Known rows, with every step that occurs:
X/W/E/V: [ 40 -40  16  -2  14  18  28 -10  24  33 -38  -3 -45  -6  16 -24   5  11
  30]
E/W/P/X: [ 38 -33  32 -15   2  31  43  10 -24 -23 -24 -33   3   2  19 -12  13 -19
   4]
X/M/W/P: [ 45 -26 -12 -11 -19  47  58 -14  19  28  -4 -41  -7 -19  27  -8  10  22
  12]
L/W/X: [ -9 -33  17 -39   8  57   0 -16 -40  10 -37 -29 -18  -2  27 -42  -9 -38
  13]
M/X: [-20 -35  15 -56  -3  41   5   6 -23   6 -14 -46 -24  -2  23 -13  23 -12
   5]
W/P/X: [ 27 -35  42 -23  -1  17  46  22 -14 -17 -23 -40   0   4  23 -11   7  -8
   5]
M/V/P/X: [ 23 -24  16 -29   7 -13  69  34 -35 -18 -19 -18 -17   2   9   4  -8  -3
   7]
W/X/M/V: [ 19 -32  -2 -45  11   2  41   8  12  39 -13 -37 -43   8  -9   7 -19   5
   9]
E/V/P/X: [ 29 -29  33 -22   6  -4  53  31 -19 -24 -21  -3 -24   7  14 -13 -17  -4
  10]
L/W: [ -1 -25  -4 -13  14  60  15  -5 -24   2 -21 -21 -18 -21  32 -17 -12  -4
  28]
W/E/V: [ 28 -45  38  -9  13  11  32  15  26  22 -46   5 -43  -1  17 -35   2  18
  39]
M/V/P/X/W/L: [ 37 -47 -41  -6  18  22  56  -6 -29  21  -9 -52  12  -8   7  10  16   4
   6]
L/W/E/V/P/X/M: [ 27 -22  15 -23   8  16  58  12   6  31 -14 -24 -58   4  13 -44  -3   2
  22]
V/P/X/W/L: [ 32 -50 -26  -5  15  39  38  -7 -31  25  -8 -57  17 -10  18 -11  25  -1
   6]
M/V/P/X/W/U: [ 43  -8 -26 -27   5  29  53  -7 -26  -8 -29 -44 -31 -10  -8 -29 -17 -22
  -4]
M/X/P: [ 14 -40  23 -14 -14  35   7  17 -10   6  -1 -30  -7 -13  19  11  27 -15
  -3]
X/W/E/V/P: [ 55 -30   1  11  -4   1  57  14   3  28 -29   4 -22 -15  18 -25  -4  18
  24]
V/P/X/M/W: [ 14 -19  -8 -39  -4  45  54 -18 -14  16   1 -30 -41 -12  23 -28  15   0
   9]
V/P/X: [ 16 -29  32 -27   2   8  47  32 -37 -15 -18 -24 -10  -1  22 -23   3 -10
   7]
L/W/U: [  8 -13 -12 -25   9  74  19  -5 -19  -9 -41 -35 -29 -19  12 -60 -24 -15
  20]

Rows:
[  0 -36  19 -12  12  49  27  -4 -17  35 -50 -24 -28 -20  40 -60  30  -1
  43] -> L/W/E
[ 18 -45 -31 -22   6  53  56 -12 -16  33  -2 -52  -3 -12  21 -29  32  15
  15] -> V/P/X/M/W/L
[ 42 -50 -25   0  18  30  44  -6 -16  17 -10 -41   7  -4  11  -4   9   3
   8] -> E/V/P/X/W/L
[  2 -25   0 -48   5  56  38 -27  -6  17  -2 -36 -49  -8  23 -25  20  -4
  11] -> P/X/M/W
[ 29 -48  43  -5  -8  30   0  15 -10  15 -19 -21   2  -7  16 -12   8 -27
  -1] -> W/X/P
[ 38 -23 -12 -22  -6 -12  68  28  -7  35 -10 -22 -22  -4  -3  -2 -23  14
   8] -> W/X/M/V/P
[ 41 -29 -15 -12 -18  40  35 -16  -5  19  -7 -60   8 -13  23  12  15  -4
  -5] -> M/X/W/P
[ 38 -25  -1 -32   8  -9  71  20  17  17  -5 -43 -36   8  -7  24 -14  17
   8] -> W/P/X/M/V
[  8 -40  25 -45   3  36   6   3  11  53  -9 -49 -38   7   8 -43  -3  -9
   8] -> W/X/M
[ 44 -24  -4 -10   8  16  41  -9 -20  -1  -8 -19 -24  -5  13   3  -9 -14
   0] -> E/V/P/X/W
[ 32 -29  29 -27   5   2  56  24  16  36 -12 -26 -54   9   8 -45   4  10
  19] -> W/E/V/P/X/M
[ -6 -37  17 -51  -2  58  10 -31 -34  13 -35 -25 -20  -5  28 -40  14 -31
   6] -> M/W/X
[ 36 -39  28 -13  18  14  34  -9  13  19 -39  -7 -51   3  16 -26  10  -3
  26] -> P/X/W/E/V
[ 42 -20 -21 -11  -4 -13  74  36   3  31  -2 -20 -21 -13  -1  11 -22  32
  15] -> X/M/V/P
[ 20 -27   2 -43  19  -5  56  17  10  17  -4 -36 -51   9  -8  19 -13  12
  12] -> P/X/M/V
[  8 -36  11 -29   0  49  40 -21   9  62 -32 -33 -48 -19  33 -62  51  13
  36] -> X/M/W/E
[ 24 -41  13  -8   8  36  19 -15  -4  56 -38 -39 -24 -20  29 -44  43  -1
  28] -> X/W/E
[ 35 -30   5 -14   9   4  60  -6 -24  37 -38 -32 -30 -10  19 -27  36  -7
  19] -> M/V/P/X/W/E
[ 41 -45  33   4  -6  44  -2   4 -19   9 -20 -10   6 -10  12 -13  14 -37
  -3] -> E/W/X/P
[ 21 -56 -18 -14  23  50  22 -16 -24  24 -10 -64  11  -6  17 -10  29  -4
   8] -> P/X/W/L
[  6 -29 -18 -37   1  52   2 -29 -24  22  -2 -53 -23 -13  20   5  22 -20
  -4] -> M/X/W
[ 35 -25  -3   7  -8  47  45   4  -5   2 -22 -32  12 -20  34  -5 -12   7
  21] -> L/W/P
[ 24 -28  22 -30  -5  35  56  -7 -23 -22 -22 -36  -7  -3  31 -13  18 -12
   5] -> M/W/P/X
